Each row was made from one small tree. The marks that hang from a mark follow it in brackets, in alphabetical order. Every link used is in the known rows. Write each row's tree.
Known rows:
naso[pofevik[rabozep[buru nuvog[nefe]] repot[kibav]]]: [ 1.269 -0.969 -0.680 -0.250  0.201  1.608 -2.825  0.386  0.386 -2.987
  0.073 -1.751  0.995  0.122 -0.277 -3.886  0.905 -2.297 -0.789  1.479
 -0.408  0.175 -0.208  0.346]
naso[pofevik[rabozep[nuvog[nefe]] repot[kibav]]]: [ 0.398  0.141 -0.494 -0.073  0.723  1.948 -2.364  0.419 -0.012 -2.590
 -0.420 -1.081  1.022  0.432  0.127 -3.364  0.813 -2.177 -1.124  0.978
 -0.180  0.178 -0.126 -0.077]
repot[kibav pofevik[naso]]: [-1.902 -0.435  0.556 -1.191 -0.073  0.258 -0.484  0.094  0.356 -1.092
  0.008  0.230 -0.062  1.252 -0.455 -3.904  0.161 -1.194 -0.042 -0.278
  0.813 -0.176  1.340  0.347]
repot[kibav[pusuro] pofevik[naso rabozep[buru nuvog]]]: [ 0.205 -1.649  0.088 -0.954 -0.452  0.750 -1.940  0.694  1.454 -2.019
 -0.375 -0.543 -0.371  1.132 -1.049 -6.106  1.436 -2.537 -0.249  0.679
  0.760  0.165  1.230  0.827]
pusuro[kibav pofevik[naso rabozep[nuvog] repot]]: [-0.020 -0.884  0.133 -0.646  0.830  2.163 -2.970 -0.460  0.827 -1.140
 -0.264 -1.155  0.538  0.593 -0.769 -1.605  1.512 -1.462 -1.499  1.503
  2.402 -0.638 -0.317 -0.628]
naso[pofevik[repot]]: [-1.197 -0.181 -0.945 -0.251 -0.038  0.851 -1.249 -0.387  0.173 -1.895
  0.068 -0.901  0.711 -0.008  0.034 -1.103 -0.034 -1.081 -0.165 -0.301
  0.200 -0.401 -0.165 -0.410]
buru[rabozep[nuvog]]: [ 0.795 -0.509  0.334  0.276  0.079  0.714  0.083  0.810  0.547 -0.270
  0.784 -1.071 -0.062 -0.074 -0.646  0.417  0.889 -0.464 -0.277  0.956
 -0.064  0.159  0.028  0.005]
repot[pofevik[naso rabozep]]: [-0.518 -1.377  0.395 -1.252 -0.276 -0.064 -2.074  0.066  1.291 -1.644
 -0.466  0.261  0.049  0.769 -0.656 -1.167  1.188 -1.459 -0.335 -0.388
  1.032 -0.811  0.985 -0.915]
pusuro[pofevik[naso rabozep]]: [ 0.012 -1.072  0.382 -0.945 -0.229  0.429 -2.585 -0.087  0.938 -1.063
 -0.350 -0.339  0.275  0.421 -0.925 -0.272  1.527 -0.186 -1.268 -0.030
  1.167 -0.576  0.342 -0.747]
rabozep[nuvog]: [ 0.993  0.181  0.306  0.131  0.290  0.613 -0.319  0.130  0.248  0.072
  0.128 -0.457 -0.145  0.216  0.017 -0.649  0.413 -0.176 -0.337  0.951
 -0.383 -0.047 -0.215  0.057]
naso[pofevik[rabozep[nuvog[nefe]] repot]]: [ 1.097 -0.096 -0.543 -0.073  0.627  1.609 -2.325  0.236  0.536 -2.511
 -0.152 -1.239  1.201  0.131 -0.021 -1.056  1.280 -1.822 -1.115  1.032
 -0.202 -0.317 -0.487 -0.796]
pofevik[naso rabozep repot[kibav]]: [-1.411 -1.097 -0.499 -0.485  0.029  1.361 -2.727  0.284  0.241 -1.679
 -0.508  0.122  0.099  0.605 -0.104 -2.218  0.054 -2.031 -0.885  0.078
  0.950 -0.454 -0.435 -0.206]
rabozep[buru pofevik]: [ 1.326 -1.646 -0.431 -0.551 -0.592 -1.106  0.139 -0.097  0.681 -1.381
  0.505 -1.522  0.022  0.063 -0.897 -0.624  0.234  0.272  1.278  0.666
 -0.310 -0.421 -0.648  0.314]
nefe[nuvog]: [ 0.477  1.001 -0.277 -0.434  0.001 -1.066 -0.269  0.085  0.147 -0.103
  0.089  0.407 -0.694 -0.267  0.074  1.619  0.059  0.011 -0.197  0.889
 -0.569 -0.206 -0.335 -0.178]
kibav[repot]: [-0.269  0.468 -0.187 -0.464  0.227  0.793 -0.080 -0.775 -0.537  0.197
 -0.020  0.227 -0.390  0.885  0.037 -1.476 -0.210 -0.769  0.325 -0.081
  0.396  0.490 -0.551  0.274]
rabozep[buru nuvog[nefe] pofevik[naso repot]]: [ 1.529 -1.487 -0.198 -0.529  0.313  0.740 -0.400  0.265  0.982 -2.596
  1.763 -2.214  0.875  0.824 -1.147 -1.567  1.110 -0.980  0.156  2.670
 -0.279 -0.995 -1.692 -0.137]
pofevik[repot]: [-0.718  0.025 -0.657  0.040  0.175  0.722 -0.465 -0.322  0.025 -0.068
  0.089 -0.373  0.360 -0.066  0.228 -0.256 -0.583 -1.139 -0.149  0.141
  0.291 -0.230 -0.543 -0.239]
kibav[pusuro[pofevik[naso repot]]]: [-1.944  0.088 -0.532 -0.455  0.121  1.376 -0.642 -0.183  0.757 -0.720
  0.332 -0.653  0.543  0.716 -0.773 -2.503  0.590 -1.020 -1.014 -0.014
  1.467 -0.075 -0.015 -0.017]
buru[rabozep]: [-0.319 -0.736  0.026  0.135 -0.290  0.063  0.378  0.686  0.311 -0.444
  0.641 -0.618  0.089 -0.355 -0.726  0.999  0.519 -0.220  0.129 -0.089
  0.272  0.230  0.242 -0.084]
pusuro[kibav[repot] pofevik[rabozep[buru]]]: [ 0.999 -1.012 -0.084 -1.040  0.011  1.011 -2.030 -1.293  0.040 -0.242
 -0.578 -0.921  0.130  0.366 -0.996 -2.629  0.944 -1.104 -0.065  0.507
  2.284  0.780 -0.156  0.405]
buru[rabozep[nuvog pofevik[naso repot[kibav]]]]: [-0.999 -1.488 -0.220 -0.405  0.144  1.340 -0.466  0.790  0.739 -2.387
  1.017 -1.915  0.072  1.044 -1.287 -2.340  0.578 -1.540  0.130  1.518
  0.547 -0.532 -1.004  0.272]
buru[rabozep[nuvog[nefe] pofevik]]: [ 1.700 -0.545  0.422  0.121  0.558  0.190  1.427  1.102  0.713 -1.482
  1.266 -2.035  0.538  0.219 -1.230  0.519  1.411 -0.008  0.341  1.786
 -0.478  0.028 -0.614 -0.072]
pusuro[kibav[repot] pofevik[rabozep[nuvog]]]: [ 1.052  0.316  0.388 -0.702  0.921  1.956 -1.938 -1.142 -0.029  0.175
 -0.913 -0.682 -0.115  0.928 -0.637 -2.602  1.287 -1.236 -0.768  0.890
  2.121  0.731 -0.274  0.112]
pusuro[pofevik[naso rabozep[buru] repot[kibav]]]: [-0.544 -1.969 -0.427 -1.173 -0.487  1.144 -3.574 -0.317  0.782 -1.569
 -0.022 -1.125  0.540  0.383 -0.946 -3.448  0.614 -1.771 -1.176  0.518
  1.317 -0.498  0.067  0.192]

Which tree is each row?
[-1.047 -1.010 -0.115 -0.797  0.404  1.517 -2.678 -0.595  0.631 -1.150
 -0.461 -0.671  0.678  0.374 -0.867 -0.937  1.052 -1.147 -1.238  0.458
  2.761 -0.515 -0.172 -0.741]
pusuro[kibav pofevik[naso rabozep repot]]
[ 0.897 -1.944  0.022 -0.883  0.208  1.862 -3.349 -0.511  1.183 -1.534
  0.217 -1.776  0.608  0.317 -1.125 -2.175  1.504 -1.609 -1.252  1.951
  2.229 -0.646 -0.468 -0.205]
pusuro[kibav pofevik[naso rabozep[buru nuvog] repot]]
[ 2.669 -0.985  0.582 -0.741  0.086  0.045 -1.380  0.239  1.247 -1.120
  0.136 -1.102  0.729  0.176 -0.597 -2.127  1.457 -1.760 -0.344  1.275
 -0.189 -0.059  0.873 -0.177]
repot[pofevik[rabozep[buru nuvog[nefe]]]]
[-0.555 -0.902 -1.124 -0.394 -0.169  0.834 -2.932 -0.205  0.546 -2.483
 -0.820 -0.727  0.644 -0.173 -0.006 -0.541  0.539 -1.611 -0.491 -0.543
  0.448 -0.486 -0.157 -0.898]
naso[pofevik[rabozep repot]]
[-0.516 -0.121  0.149 -1.215  0.424  0.735 -1.061 -1.102 -0.061 -0.521
 -1.222  0.291 -0.211  1.021 -0.309 -2.868  0.457 -2.267  0.506 -0.435
  2.412  0.627  0.634 -0.232]
pusuro[kibav[repot[pofevik[rabozep]]]]
[ 1.166 -1.403 -0.097 -0.408  0.283  1.833 -2.647  0.696  0.552 -2.168
  0.590 -1.005  0.703  0.602 -0.491 -3.377  0.945 -2.309 -1.106  2.169
  0.060 -0.285 -0.777  0.278]
pofevik[naso rabozep[buru nuvog[nefe]] repot[kibav]]
[-1.885 -0.684 -1.158  0.200 -0.165  0.587  1.240  0.799  0.394 -1.570
  0.214 -1.455  0.044  0.426 -0.974 -3.022 -0.318 -1.734  0.928 -0.077
  0.861  0.737 -0.455  0.825]
buru[rabozep[pofevik[repot[kibav[pusuro]]]]]
[ 3.195 -0.978  0.254  0.019  0.163  0.506 -1.493  0.596  0.743 -1.074
  0.222 -0.987  0.466 -0.232 -0.372 -0.685  1.389 -0.905 -0.620  1.840
 -0.645  0.015 -0.351 -0.015]
pofevik[rabozep[buru nuvog[nefe]]]
[ 1.369  0.111  0.520  0.427  0.565  0.878  0.936  1.185  0.421 -0.525
  1.195 -1.209  0.565 -0.100 -0.642  0.442  1.231 -0.396 -0.556  1.504
 -0.387  0.433 -0.008 -0.068]
buru[rabozep[nuvog[nefe]]]
[-0.226 -0.919  0.758 -1.130  0.172  0.842 -2.377  0.323  0.987 -1.528
 -0.639 -0.046 -0.218  1.259 -0.515 -3.997  1.177 -1.991 -0.781  0.493
  0.659 -0.408  1.179 -0.009]
repot[kibav pofevik[naso rabozep[nuvog]]]
[ 0.686 -1.527 -0.521 -0.629 -0.328  1.654 -2.996  0.009  1.773 -1.536
  0.236 -1.580  0.461  0.450 -1.187 -3.222  1.667 -2.023 -1.366  1.210
  1.166 -0.348 -0.303  0.088]
kibav[pusuro[pofevik[naso rabozep[buru nuvog] repot]]]
[ 2.027 -1.184 -0.697 -0.275  0.116  1.266 -2.792  0.228  0.872 -2.937
  0.362 -1.935  1.282 -0.189 -0.328 -1.742  1.329 -1.899 -0.739  1.547
 -0.398 -0.371 -0.574 -0.427]
naso[pofevik[rabozep[buru nuvog[nefe]] repot]]
[ 0.391  0.168 -0.482 -0.055  0.378  1.734 -2.026 -0.239  1.103 -0.091
 -0.768 -1.180  0.433  0.235 -0.287 -2.401  0.929 -1.960 -1.284  0.397
  0.964  0.178 -0.001 -0.065]
kibav[pusuro[pofevik[rabozep[nuvog] repot]]]
[-0.740 -0.106 -1.139  0.152  0.230  2.012 -2.383  0.479  0.449 -2.507
 -1.078 -0.741  0.189  0.496  0.015 -4.899  0.615 -2.722 -0.702  0.000
  0.386  0.609  0.127  0.470]
naso[pofevik[rabozep[nuvog] repot[kibav[pusuro]]]]
[-0.213 -1.900  0.151 -1.734 -0.263  0.721 -2.091 -0.837  0.585 -1.986
 -0.247 -0.293 -0.213  1.262 -1.135 -3.723  1.205 -2.197  0.507  0.366
  2.621  0.016  0.371 -0.055]
pusuro[kibav[repot[pofevik[naso rabozep[buru]]]]]
[ 0.563 -1.593 -0.904 -0.550 -0.443 -0.294 -0.346 -0.474  0.678 -1.410
  0.636 -1.763  0.417 -0.008 -0.669 -0.944 -0.344 -0.836  1.049  0.843
  0.023 -0.705 -1.225  0.047]
rabozep[buru pofevik[repot]]
[ 0.836 -1.343 -0.123 -0.566  0.479  1.066 -0.427  0.363  0.484 -2.599
  1.440 -2.057  0.748  1.094 -1.014 -3.901  0.595 -1.421  0.144  2.612
 -0.257 -0.570 -1.360  0.697]
rabozep[buru nuvog[nefe] pofevik[naso repot[kibav]]]
[ 1.421 -0.212  0.613 -0.301  0.716  1.088 -1.950 -0.298  0.497  0.035
 -0.816 -0.974  0.153  0.115 -0.572 -1.122  1.501 -0.493 -1.028  1.048
  1.684  0.177  0.323 -0.113]
pusuro[kibav pofevik[rabozep[nuvog]]]
[-0.028 -2.273 -0.791 -0.938 -0.494 -0.077 -0.949 -0.201  0.997 -2.440
  1.120 -1.727  0.362  0.480 -1.191 -1.141  0.187 -0.851  0.792  1.150
  0.344 -1.201 -1.486 -0.176]
rabozep[buru pofevik[naso repot]]
[ 1.120 -1.216  0.625 -0.350  0.490  0.474  0.936  1.379  0.962 -2.521
  1.715 -1.898  0.538  0.756 -1.618  0.285  1.991  0.033  0.090  2.068
 -0.047 -0.522 -0.847 -0.346]
buru[rabozep[nuvog[nefe] pofevik[naso]]]
[ 2.312  0.104  0.458  0.220  0.740  0.867 -1.058  0.586  0.400 -0.669
 -0.163 -0.344  0.455  0.049  0.009 -0.023  1.289 -0.740 -0.984  1.339
 -0.377  0.133 -0.292 -0.354]
pofevik[rabozep[nuvog[nefe]]]
[-1.510 -0.195  0.281 -1.621  0.069  0.693 -0.454 -0.919  0.255 -0.924
  0.283  0.264 -0.139  1.705 -0.606 -3.193  0.427 -1.626  0.325 -0.283
  1.182 -0.175  0.497 -0.166]
kibav[repot[pofevik[naso]]]
[ 1.181 -1.115  0.178  0.014  0.033 -0.072  0.644  0.702  0.970 -1.277
  0.755 -1.911 -0.088  0.227 -1.149  0.404  1.011 -0.116  0.621  1.224
 -0.186 -0.244 -0.604 -0.101]
buru[rabozep[nuvog pofevik]]
[ 1.477  0.598  0.581 -1.033  0.923  1.147 -1.043 -0.579  0.405 -0.553
 -0.437 -0.246  0.321  1.279 -0.140 -2.995  1.162 -2.401 -0.397  0.754
  0.368  0.425  0.371 -0.343]
kibav[repot[pofevik[rabozep[nuvog[nefe]]]]]
[-0.391 -0.941 -0.001 -0.248  0.630  1.501  0.389  1.228  0.536 -2.548
  1.532 -1.996  0.701  1.081 -1.342 -2.289  0.845 -1.492 -0.187  2.075
  0.203 -0.327 -1.061  0.194]
buru[rabozep[nuvog[nefe] pofevik[naso repot[kibav]]]]
